Known rows, with every way that one mark hangs from another
q647(q450(q857)): [ 19.2 -30.8  15.4  15.6 -16.2  -8.8   7.1  29.7  29.2   8.1  -4.5 -22.2
  18.8 -49.7   4.1  62.9  21.7 -34.3  23.1 -14.8 -17.1   2.2   5.8]
q450(q28): [  9.8 -23.8  10.0  25.5 -12.5   9.5  23.1  37.7  16.9 -21.2  -4.1 -32.1
  20.8 -30.6 -30.1  57.2  46.5 -39.3  27.4 -46.5 -16.4  41.4  -3.5]
q875(q845): [ -3.6 -27.7  16.8  31.2 -16.7  18.7  26.4  25.7   4.8 -26.8  31.9 -32.1
 -12.5  21.6 -18.2  35.8  25.5 -39.0  56.0 -35.1 -19.4  18.3   5.9]
q845(q216 q566(q450(q857))): [ 12.1   4.4  10.1 -12.2  10.2  38.5 -22.3   9.7 -14.3  41.3   2.2  -2.4
  -4.1 -26.6 -46.4  21.6   5.9 -29.4 -21.6  -9.6 -10.2 -19.6  18.1]
q33(q28 q566 q647(q450(q857)) q875(q845)): [-49.7 -53.6 -37.9  34.9 -33.2 -22.4  25.2 -65.8  61.3  12.1   7.0  32.6
  13.3  -6.0  57.7 -18.6  55.4 -16.6  33.8 -21.5  31.8   7.8  34.2]
q28(q450(q857)): [ 10.6   1.6   8.3   5.9 -23.0   2.0   1.5  38.5  28.9  10.0 -32.0  -5.8
  41.4 -60.2   6.7  64.2  29.6 -37.1  31.5 -83.0 -31.3   0.6  13.6]
q566(q450(q28 q857)): [  2.0 -17.6   7.7  22.1   0.1  14.2 -10.8  35.0  29.8  23.3 -13.1 -10.3
  57.0 -65.8 -37.5  59.6  40.5 -23.4   0.1  -1.3 -21.1   9.3  -3.1]
q647(q33(q28(q450(q857)) q875(q845(q216)))): [-31.8 -17.1 -28.3  19.1 -21.4  15.0  33.5 -19.7  37.7   3.9 -21.9   0.9
  18.9 -10.0  26.8   8.1  27.0 -24.1  19.8 -35.4  13.7   4.5   0.7]
q216(q845(q566 q647(q33 q450(q28)))): [ 12.7 -11.3   5.7 -15.4   3.0 -12.8  -4.0 -15.0 -27.5   3.7   0.1 -31.2
  -3.8  -3.7   8.9  49.6  11.0 -40.4   2.0  37.7  18.0  68.0   2.7]
q216(q845(q566)): [ 17.2   7.6  14.8 -13.7 -10.1  15.2   3.5  28.8 -30.6 -12.6 -14.2 -22.4
 -18.8  12.0 -36.1  46.8   6.3 -49.3  18.4 -35.9   1.1  36.5   1.8]
q647(q450(q28 q857)): [ 14.0 -40.7  18.0  23.5 -15.0 -18.3  15.7  24.0  42.9   9.3 -16.1 -26.7
  41.6 -59.3 -15.3  68.9  34.3 -32.3  12.2 -20.0 -16.3  18.2  -1.0]
q216(q845(q566(q450(q28)))): [  5.6   1.4   9.9  -9.3  -3.2  14.1  -9.0  22.5 -25.7   7.8 -16.7 -15.3
  -1.1  -3.8 -40.6  49.3  14.9 -39.6  -0.5 -10.3   4.6  43.1   1.2]
q216(q845(q647(q450(q857)))): [ 16.0  -6.2  22.4 -12.7  -4.4 -10.2 -16.5  30.8 -18.0   0.3  -3.7 -35.0
   2.0 -26.3  -2.8  56.7   4.5 -38.9  15.9  15.2   0.8  44.5  -1.5]
q845(q566(q450(q28))): [  1.0 -14.0   1.5   9.4  -1.8  23.1   0.8   4.1  -0.6  22.7   5.9  -1.4
   9.0 -21.2 -22.2  43.9  35.9 -32.8  -1.7  -1.8  -3.8  18.0  14.7]
q875(q450(q857)): [  3.7  -7.1  16.6  -0.3  -5.3  42.6  28.3  17.5  27.8   9.9 -14.9 -17.7
  40.1 -33.1 -20.1  63.3  27.1 -46.7  21.9 -48.9 -24.9 -20.6   9.3]
q566(q450(q857)): [  6.4  -7.9   5.2  14.8  -3.2  23.5 -16.0  41.6  16.3  25.4   0.6  -2.6
  32.8 -57.0 -18.2  51.0  25.2 -26.1  13.1   2.8 -20.3  -7.6   4.6]
q450(q28 q857): [ 17.4 -19.4  17.8  23.2 -10.6   0.6  18.7  37.9  39.4   0.0 -24.1 -32.1
  64.7 -53.3 -55.6  66.3  42.6 -35.8   5.7 -47.1 -28.5  16.6  -7.7]
q647(q33(q28 q566 q875) q450(q857)): [-19.1 -39.8 -37.9  21.7 -31.3 -15.3  37.0 -39.2  65.6  12.3 -12.4  17.3
  22.6 -30.6  66.3  18.1  35.9 -16.8  17.2  15.1  19.2   0.6  13.3]
q216(q845(q566 q647(q450(q28 q857)))): [ 12.7  -8.4  22.8 -20.1   1.3 -15.4 -10.9  -0.9 -19.8  18.0 -12.1 -28.7
  10.2 -17.2 -20.7  57.6  11.9 -40.2 -13.9  15.4   9.3  46.4   5.6]
q845(q216 q566(q450) q647(q33(q28 q875))): [-24.1  -0.9 -27.4 -17.2  16.6  36.7 -13.8 -49.4 -24.7  42.2  24.8  14.1
 -25.1 -10.7  29.9 -16.0  16.2 -16.9 -31.7  68.4  44.2  14.5  20.1]
q647(q33(q875(q450(q28 q857) q845(q566)))): [-39.2 -23.4 -15.5  17.9 -16.2  23.4  58.6 -37.4  40.8   8.9   3.0 -11.0
  32.3  21.7  -4.2  31.1  34.4 -43.1  19.2 -10.3  -2.1  12.6  -4.0]
q33(q566): [ 11.1 -13.4  -2.9  17.3 -27.9   8.9  22.8  18.5  13.4 -28.9  19.1  -2.6
 -11.5  -3.7  17.9  24.2  36.8 -34.1  53.5 -46.7 -21.4  17.2  26.1]
q875(q450): [  0.3 -11.8   8.8   1.3  -5.9  49.7  35.0  15.1   9.9 -11.0   0.6 -16.8
   6.7 -13.7   1.3  55.1  28.9 -48.7  39.0 -47.5 -14.4   2.9  13.1]

Rows
[ 11.5 -22.1   2.5 -11.8  14.1   0.7  -5.6 -41.3 -21.4  18.9  24.0 -25.1
 -17.4 -19.3  20.5  19.7  14.4 -28.6 -17.5  48.8  17.6  39.4  17.5]	q845(q216 q566 q647(q33 q450(q28)))
[-26.5 -18.2 -19.5  22.0 -20.4  24.6  36.6   1.0  12.3 -20.0  27.2 -19.4
 -16.6  25.0   8.8   6.5  19.2 -38.4  45.8  -6.5   0.2  32.1 -12.8]	q647(q33(q875(q845(q216))))
[  9.1 -15.1 -29.9  18.6 -20.2   1.3  24.3 -18.5  45.9  -5.0 -30.8  16.2
  36.4 -43.0  57.1  31.5  38.9 -19.7  28.9 -37.6   0.6   6.2  26.5]	q647(q33(q28(q450(q857)) q566))
[ -2.0 -20.6   6.6  15.9  -2.8  16.4  11.1 -15.8 -13.4 -17.7  52.3 -29.0
 -24.9  28.7  14.0  -3.7  13.9 -28.8  39.4  13.6  -8.8  26.2  18.9]	q875(q845(q216 q647(q33(q566))))
[ 11.5  -7.8  20.7 -12.6  -5.7  -4.9 -14.9  29.0 -30.4 -13.2   6.1 -32.4
 -19.7 -14.7  11.6  50.6   6.6 -40.9  26.8  15.9   8.2  58.6   0.7]	q216(q845(q647(q450)))
[ -2.1 -18.5  21.2  11.5  -6.6  29.5  18.6   1.6 -19.4  -8.1  32.3 -27.2
 -34.0  38.5 -43.5   9.6   9.3 -38.3  19.0 -39.4 -14.0   4.8  18.9]	q875(q845(q216 q566))
[ -1.1 -26.8  29.5   1.6   3.8   6.1  -1.7 -23.5 -14.9  21.8  39.0 -28.9
 -20.3  15.3 -14.1  15.1   5.6 -31.4  -2.8  13.7  -4.7   0.3  27.3]	q875(q845(q216 q566 q647(q450(q857))))
[-52.3 -23.9 -14.4   6.9  -5.7  32.1  14.9 -39.5  -2.6  27.5  23.9   8.9
 -28.7  21.3   5.5 -20.5  31.4 -21.6 -12.0  11.5  39.4   1.6  18.0]	q33(q28 q875(q845(q216 q566(q450) q647)))
[  5.1  -0.6  16.1 -17.5  25.1  23.6 -33.3 -15.2 -21.7  51.3  14.5 -11.0
  14.4 -37.1 -36.6  20.1  18.6 -23.2 -44.7  32.5   1.6   5.8  21.2]	q845(q216 q566(q450(q28 q857)) q647)
[-10.2 -17.0  31.8   4.6   1.1  49.8  30.8   1.0  15.0   8.1   4.6 -33.1
  16.5   9.1 -46.9  30.7  10.7 -41.7  20.0 -54.5 -30.7 -30.8  14.5]	q875(q450(q857) q845(q216))
[  6.9 -18.2 -34.0  22.8  -7.2  16.7  11.7 -16.2  37.2   6.0  -9.8  15.4
  30.9 -41.5  41.4  22.6  36.4 -12.5  15.6  18.3   8.1  -0.4  20.0]	q647(q33(q28 q566(q450(q857))))
[ 15.2   4.0  14.3 -21.7  11.7  29.7 -11.4  -7.1 -44.1  12.6  33.5 -19.8
 -37.3  -2.1 -14.1  10.1  10.2 -38.1  -9.0   4.6   5.8  18.2  24.8]	q845(q216 q566 q647)
[-16.5 -31.4 -28.2  19.6 -35.1 -18.7  32.4 -21.7  55.3   8.3   6.8   5.2
  15.0 -18.8  58.1  27.9  27.5 -28.0  37.1  16.3  -3.7  12.4   6.1]	q647(q33(q566 q875) q450(q857))
[-13.8 -25.0 -19.6  -3.3  -1.6  -9.0  11.8 -57.5  16.4  39.6  10.1   4.7
  12.3 -23.2  52.6  22.3  28.1 -26.9 -20.3  59.9  37.8  13.9  17.8]	q845(q566 q647(q33(q28 q875) q450(q857)))
[-19.7 -28.4  24.9   4.1   6.2  47.1  41.4 -32.9   3.1   3.6   8.9 -27.3
  -1.8  33.8 -51.2  24.8  24.4 -41.6   3.2 -55.9 -13.5  -3.8  22.0]	q875(q450(q28) q845(q216 q566))
[-21.4 -27.9  29.6   4.8  10.2  23.1  33.9 -49.6  19.0  33.3  10.2 -27.5
  48.3  11.5 -33.8  46.9  37.8 -40.3 -10.2 -12.6 -13.2  -7.8  24.5]	q875(q450(q28 q857) q845(q566 q647))
[-34.7 -23.3 -33.9  19.1 -38.3  14.2  45.8 -15.4  38.3 -12.6  -0.3  26.1
 -14.8   2.8  36.8  -5.8  54.4 -24.2  30.2 -49.1  23.4   6.4  21.5]	q33(q28 q566 q875)
[ 13.9 -13.7  18.4 -21.0  10.5  10.4 -16.7 -20.7 -36.8  21.6  34.4 -17.8
 -45.0 -11.9  11.9  15.0   5.0 -33.5 -11.4  24.1  11.2  17.5  28.8]	q845(q216 q566 q647(q450))
[ 12.6 -18.5  20.3  -9.8   5.4  10.8 -18.2  12.5 -25.0  -0.2  33.8 -29.6
 -35.5 -32.1  18.4  22.3   7.4 -29.5  15.0  21.2   2.6  30.6  15.9]	q845(q216 q647(q450))
[ 12.3  12.0  -1.0 -24.1   2.2  -1.1 -10.0 -14.8 -19.3  17.7 -30.8  -8.9
  20.9 -20.0   9.7  43.1  11.1 -35.5 -10.6   1.6  19.7  34.0  12.0]	q216(q845(q566 q647(q33(q28(q450(q857))))))
[-49.4 -25.2 -57.5  22.5 -21.8  12.3   2.2 -42.4  38.7  11.5   6.6  56.6
   5.0 -27.8  62.8 -22.4  65.0 -12.2  29.8  -6.6  43.7  22.0  30.7]	q33(q28 q566(q450) q647 q875)
[-48.6 -23.7 -37.4   9.4 -13.5  35.9  31.0 -35.7  35.8   2.0 -13.4  25.9
  14.2 -22.0  38.5   6.6  57.3 -35.9  29.1 -41.2  44.2  17.0  13.7]	q33(q28 q647 q875(q450))
